What can hang from each mark
z532: z255 z386 z512
z459: z187 z532
z672: z109
z255: z187 z532
z512: z292 z532
z187: z255
z386: z109 z532
z109: z386 z672
z292: z512

Known rows, with every way that one mark hangs from another
z512{z292 z532}: [ 1.20 -1.31  0.49  0.91 -0.67 -5.04  0.25  0.03 -0.51  2.38 -0.23  0.07
  0.81  0.28  1.76 -0.95 -0.95 -1.40 -0.17 -0.87 -0.26  1.08]
z672{z109{z386{z532}}}: [-0.72 -2.59  0.86  0.03  0.71  2.34  1.21 -0.40  0.37 -2.84 -2.22 -1.01
  2.33 -1.67  1.27  0.03 -0.05 -1.13  0.70  2.44  0.23  0.19]
z672{z109{z386{z532{z512}}}}: [-0.96 -1.91  1.32 -0.74  1.48  2.14  2.20 -0.94 -0.39 -2.53 -2.87 -0.49
  1.75 -0.53  0.93  0.15  0.13 -2.44  0.14  3.06  0.47  0.61]
z292{z512{z532{z255{z187} z386{z109}}}}: [ 0.01 -0.48 -0.95  2.88 -4.06 -7.58 -0.30  1.13 -0.24  0.54 -0.12 -2.36
  2.34  4.11 -0.71 -2.51 -0.47 -1.23 -0.64  0.93 -0.52  2.16]
z386{z532{z512{z292}}}: [ 0.77 -0.86  0.40 -0.66  1.22 -1.54  1.86 -0.03 -0.19 -0.57 -1.88  0.51
 -0.17  0.69  2.36  0.72 -0.71 -2.84 -0.35  1.82  0.12  1.19]
z109{z386{z532{z255}} z672}: [-0.31 -1.92 -0.31  0.58  0.31 -0.74  1.45 -0.96  0.38 -3.49 -2.10 -1.77
  3.25  0.41  0.11 -0.32 -0.08 -2.51 -0.05  2.93  1.18  0.72]
z386{z109 z532{z255{z187}}}: [-1.11 -1.00 -2.07  1.00  0.20 -1.78  0.72 -0.04  0.48 -3.06 -1.21 -2.46
  1.94  2.49 -1.19 -1.52  0.26 -1.62  0.02  4.71  0.02  0.87]
z109{z386{z532{z255 z512{z292}}} z672}: [-0.19 -1.80  0.61  0.73  2.09 -3.54  2.90 -1.57 -0.11 -2.76 -3.05 -1.74
  3.14  1.98  1.82 -0.12 -0.60 -4.48 -0.68  3.19  0.92  1.81]
z532{z255{z187} z386{z109{z672}}}: [-0.83  0.05 -1.26  2.41 -0.69 -4.71 -0.21 -0.36  0.50 -1.27  0.18 -4.57
  2.48  4.27 -2.04 -1.11  0.67 -1.56 -0.81  2.00  0.47  1.22]
z672{z109}: [-0.66 -0.21  0.93  0.40  0.70  0.33 -0.12 -0.54 -0.09  0.06 -0.70 -0.21
  0.94 -1.06  0.28 -0.23  0.21 -0.13 -0.06  0.18 -0.55  0.27]
z512{z292}: [ 0.34 -0.45  0.40  0.78  0.81 -2.39  0.42 -0.08  0.31  0.46 -0.40 -0.56
  0.47  0.38  1.97  0.05 -0.56 -0.78  0.00 -0.30 -0.45  0.74]
z672{z109{z386{z532{z512{z292}}}}}: [-0.54 -2.41  1.73  0.13  2.50 -0.42  2.62 -1.00 -0.08 -2.16 -3.32 -1.10
  2.20 -0.21  2.89  0.19 -0.49 -3.20  0.09  2.64  0.04  1.30]
z459{z532}: [ 1.02  1.63  0.06  0.88  0.27 -1.19  0.34 -0.19 -0.71  1.32  0.34  1.26
  0.73  1.01  1.38  0.41  0.38  0.69 -0.54  0.28 -0.09  0.38]
z532{z386{z109{z672}} z512{z292}}: [ 0.16 -1.24  0.41  1.14  1.28 -4.76  1.04 -0.58  0.48  0.46 -1.35 -3.31
  0.83  5.06  1.10  0.75  0.05 -3.12 -0.77  0.04  1.46  1.77]
z386{z109{z672} z532{z512{z292}}}: [-0.46 -2.13 -0.13  0.18  2.53 -3.20  2.05 -1.27  0.65 -1.11 -2.82 -2.57
  1.34  3.50  2.20  0.87 -0.21 -4.32 -0.33  2.77  1.49  1.40]
z109{z386{z532{z255{z187}}} z672}: [-1.16 -0.89 -0.72  1.34  0.03 -1.83  1.50 -1.13  0.27 -3.91 -1.01 -3.20
  4.05  0.37 -0.32 -0.97 -0.13 -2.60 -0.12  4.82 -0.21  0.58]
z672{z109{z386}}: [-1.37 -1.52  1.30  0.83  1.09  1.31  0.59 -1.05  0.05 -1.35 -1.47 -1.67
  2.44 -0.98  0.52 -0.42  0.14 -0.26  0.50  0.76 -0.11  0.11]
z255{z187 z532{z386{z109} z512{z292}}}: [-0.09  1.51 -0.45  1.66 -0.07 -5.18  0.55  0.07 -0.40  0.74  0.44 -5.46
  1.27  4.26 -0.51 -1.12  0.51 -2.84 -0.98  0.89 -0.62  1.66]
z109{z672}: [-0.25  0.15  0.23  0.50  0.36 -1.46  0.05 -0.95  0.20  0.02 -0.10 -1.15
  1.04  0.20  0.32  0.43 -0.04 -1.22 -0.26  0.22  0.48  0.01]
z532{z255{z187} z386 z512}: [ 0.20  1.90 -0.12  0.82 -0.99 -3.26  0.64  0.57 -0.96 -0.46  0.52 -0.77
  0.41  2.55 -2.30 -1.25  0.21 -1.42 -1.60  1.84 -0.69  1.36]
z512{z292 z532{z255 z386{z109}}}: [ 1.38 -2.41 -0.61  1.98 -1.11 -7.24 -0.10  0.88 -0.24  1.39 -0.91 -1.94
  1.45  4.35 -0.09 -1.99 -0.36 -1.50 -0.66 -0.73  1.00  2.46]
z187{z255{z532}}: [-0.41  2.12 -0.82 -0.19  0.06 -1.55 -0.67 -0.58 -1.32 -0.06  0.46 -1.16
  1.24  0.70 -0.43 -1.56  0.83  0.08 -0.47  1.21 -1.10 -0.31]
z532{z255{z187} z386{z109} z512{z292}}: [-0.48 -0.18 -0.53  2.03  0.80 -6.06  1.06  0.04 -0.20 -0.45 -0.73 -3.42
  1.36  5.55 -0.67 -1.39  0.09 -2.34 -1.10  2.03 -0.27  2.33]
z292{z512{z532{z386}}}: [ 1.97 -0.50  0.52  1.11 -4.82 -4.51 -0.45  1.88 -0.32  2.17  0.21  0.74
  0.39  1.02  1.12 -0.51 -1.03 -0.51 -0.37 -1.79 -0.06  1.40]
z109{z386{z532} z672}: [-0.30 -2.42  0.08  0.06  0.28  0.79  1.39 -0.86  0.70 -3.08 -1.67 -1.80
  2.34 -0.33  1.23  0.72 -0.20 -2.18  0.54  2.47  1.20 -0.02]
z459{z187{z255{z532{z386 z512{z292}}}}}: [ 1.27  2.87  0.23  0.52  1.86 -4.81  0.93  0.23 -2.03  1.93 -0.10 -1.12
  1.22  3.82  0.22 -0.67  0.66 -1.07 -2.08  2.37 -1.64  1.25]
z109{z386{z532{z512}} z672}: [-0.59 -1.71  0.65 -0.64  1.08  0.43  2.41 -1.30 -0.11 -2.59 -2.28 -1.32
  1.75  0.83  0.93  0.83 -0.07 -3.55 -0.03  3.09  1.45  0.39]

Rows
[-0.85 -1.23 -0.96 -0.06  1.93 -2.36  1.77 -1.33 -0.05 -2.17 -2.86 -1.75
  1.69  3.85 -0.63 -0.24  0.47 -3.93 -0.87  3.59  1.93  1.43] | z386{z109{z672} z532{z255 z512}}
[ 1.10 -0.96  0.07  1.42 -0.46 -6.54  0.32 -0.16 -0.87  1.72 -0.65  0.18
  1.58  0.94  0.81 -2.00 -0.87 -1.69 -0.81 -0.41 -0.23  1.82] | z512{z292 z532{z255}}
[-0.71 -2.16  0.43  0.48  0.84  0.91  1.22 -0.61  0.09 -3.31 -2.72 -1.02
  3.17 -0.92  0.30 -0.95  0.03 -1.41  0.14  2.90  0.23  0.91] | z672{z109{z386{z532{z255}}}}
[ 0.59  0.00  0.07  1.63 -3.01 -5.75  0.05  0.37 -0.84  1.47 -0.85  1.24
  1.72  0.92  0.56 -1.98 -1.04 -1.19 -0.73 -0.40 -0.47  1.68] | z292{z512{z532{z255}}}
[ 1.61  3.16  0.30  2.43  0.18 -6.94  1.37  0.36 -1.45  1.19  0.44 -0.39
  1.76  4.07  1.06 -0.71 -0.01 -1.40 -2.12  1.69 -1.32  2.43] | z459{z532{z255{z187} z386 z512{z292}}}
[-0.65 -1.88 -1.47  0.63  1.06 -2.07  0.75 -0.93  0.76 -2.48 -2.23 -2.43
  2.24  2.93 -0.44 -0.36  0.37 -2.71 -0.29  3.07  1.73  1.10] | z386{z109{z672} z532{z255}}
[ 1.21 -2.41 -0.37  2.50 -0.84 -8.56 -0.05 -0.10  0.00  1.49 -0.95 -3.11
  2.42  4.49  0.34 -1.44 -0.32 -2.82 -0.97 -0.60  1.45  2.49] | z512{z292 z532{z255 z386{z109{z672}}}}
[ 0.00  0.42  0.53  0.59  1.84 -4.35  1.45 -0.76 -0.78  0.20 -1.44  0.12
  0.65  2.22  0.69 -0.91 -0.40 -2.29 -1.25  0.55 -0.23  1.80] | z532{z255 z512{z292}}
[-0.14  2.91 -0.73  0.29  1.80 -1.84  0.08 -0.50 -1.76  0.90  0.27 -0.80
  1.87  1.44 -0.91 -1.29  1.08  0.58 -1.21  3.15 -1.83 -0.27] | z459{z187{z255{z532}}}
[ 2.56  2.67  0.74  2.13  2.34 -5.91  2.06  0.59 -1.95  2.60 -0.62  1.64
  1.57  4.98  0.97  0.24  0.31 -0.76 -2.80  1.89 -0.70  2.65] | z459{z187 z532{z255 z386 z512{z292}}}
[ 0.27 -1.17 -1.05  1.14 -0.53 -2.24 -0.29  0.84  0.34 -0.92 -0.68 -2.08
  0.71  4.00 -1.81 -0.96  0.60 -0.14 -0.49  0.03  1.29  1.38] | z532{z255 z386{z109}}
[-0.25  1.09 -0.27  2.25 -3.42 -6.97  0.09  0.21 -0.91  0.97  0.19 -0.09
  2.55  0.89  0.17 -2.70 -1.01 -1.32 -0.74  1.35 -1.85  1.52] | z292{z512{z532{z255{z187}}}}
[-0.28 -1.86 -0.77  0.20  2.28 -3.39  2.06 -0.45  0.09 -1.74 -3.11 -1.27
  1.16  4.15  0.96 -0.68 -0.19 -3.42 -0.62  2.96  0.96  2.16] | z386{z109 z532{z255 z512{z292}}}
[-0.53 -1.87 -0.55  0.76  2.80 -4.87  2.13 -1.43  0.27 -1.61 -3.27 -2.39
  2.20  4.46  1.28 -0.20 -0.09 -4.71 -0.90  3.19  1.36  2.18] | z386{z109{z672} z532{z255 z512{z292}}}
[ 0.69  2.64 -0.14 -0.85 -0.55 -2.14 -0.11  0.34 -1.94  0.48  0.50 -0.86
  0.03  2.58 -1.21 -1.08  0.96 -0.88 -1.38  0.80 -0.54  0.49] | z187{z255{z532{z386 z512}}}
[-0.82 -1.75 -0.61 -0.52  1.67 -0.74  1.77 -1.18  0.27 -1.60 -2.48 -1.81
  0.84  3.22  0.30  0.79  0.36 -3.71 -0.30  3.20  1.90  0.69] | z386{z109{z672} z532{z512}}
[ 0.09  0.71 -0.58  0.54  1.07 -4.97  0.41 -0.16 -1.06  0.38 -0.86 -3.39
  1.02  5.56  0.34 -1.24  0.82 -1.92 -0.95  1.00 -0.05  1.45] | z187{z255{z532{z386{z109} z512{z292}}}}
[ 0.68 -0.60  0.01 -0.16  1.57 -3.26  1.99 -0.12 -0.51 -1.22 -2.32  0.70
  0.63  1.70  1.36 -0.33 -0.61 -3.23 -0.97  2.39 -0.01  1.92] | z386{z532{z255 z512{z292}}}
[-0.22 -2.21  1.00  0.14  1.95 -1.91  2.80 -1.41  0.21 -2.19 -2.63 -1.85
  2.35  1.17  2.85  0.90 -0.66 -4.17 -0.08  2.63  0.91  1.08] | z109{z386{z532{z512{z292}}} z672}
[-1.85 -0.55  0.57  0.60  1.25 -0.67  2.34 -1.30 -0.75 -3.53 -2.33 -1.59
  3.34  0.19 -0.42 -1.50  0.11 -2.84 -0.51  5.28 -0.89  1.09] | z672{z109{z386{z532{z255{z187} z512}}}}
[-0.79  1.43  0.10  1.45  1.43 -5.48  1.41 -0.92 -0.81 -0.21 -0.42 -1.16
  1.58  2.08  0.27 -1.49 -0.42 -2.43 -1.28  2.41 -1.57  1.67] | z532{z255{z187} z512{z292}}
[ 1.05  2.16  0.57  1.51  2.12 -5.41  1.82 -0.89 -1.58  1.47 -1.09  1.31
  1.47  3.22  2.03 -0.44 -0.06 -1.67 -1.85  0.85 -0.47  2.22] | z459{z532{z255 z512{z292}}}
[-0.01 -0.51 -0.62  0.35  0.35 -2.46  0.69  0.41 -0.40 -0.55 -1.30 -1.30
  0.06  4.96 -2.20 -0.83  0.67 -1.50 -1.06  0.62  1.46  1.79] | z532{z255 z386{z109} z512}
[-0.59 -2.32 -1.10  0.17  0.79 -0.53  0.75 -0.74  1.08 -1.98 -1.75 -2.41
  1.43  2.16  0.61  0.64  0.23 -2.36  0.35  2.63  1.75  0.29] | z386{z109{z672} z532}
[ 0.51  1.32 -0.68  1.38 -1.84 -3.01 -0.37  0.90 -0.32 -0.82  1.23 -1.61
  1.03  1.63 -1.91 -1.36  0.14 -0.05 -0.95  1.27 -0.93  0.99] | z532{z255{z187} z386}
[ 0.04  1.04 -0.24  0.54 -0.34 -3.02  0.24 -0.57 -0.41  0.83 -0.27 -4.60
  1.06  4.16 -1.59 -0.13  1.18 -3.21 -1.22 -0.16  1.65  1.17] | z255{z532{z386{z109{z672}} z512}}
[ 0.56 -1.43 -0.95  2.77 -1.69 -8.30 -0.04  0.66 -0.31  0.84  0.09 -3.51
  2.25  4.20 -0.53 -2.56 -0.43 -1.71 -0.74  1.05 -0.19  2.27] | z512{z292 z532{z255{z187} z386{z109}}}
[ 2.72  2.38  1.14  1.54  2.04 -4.37  2.01  0.63 -1.51  3.10 -0.28  1.19
  0.75  4.08  2.01  1.28  0.20 -0.43 -2.18  1.48 -0.69  1.97] | z459{z187 z532{z386 z512{z292}}}
[ 0.73  2.84 -0.62  1.22 -2.81 -2.28 -0.94  1.15 -0.45  0.55  2.23 -3.57
  0.94  0.37 -1.70 -1.06  0.58 -0.55 -0.79  0.22 -1.27  0.36] | z255{z187 z532{z386}}
[-1.20  2.07 -0.24  0.56  0.50 -3.11  1.15 -0.84 -1.11 -0.72  0.04 -0.52
  1.03  1.62 -1.71 -1.54  0.13 -1.74 -1.28  2.78 -1.08  0.96] | z532{z255{z187} z512}
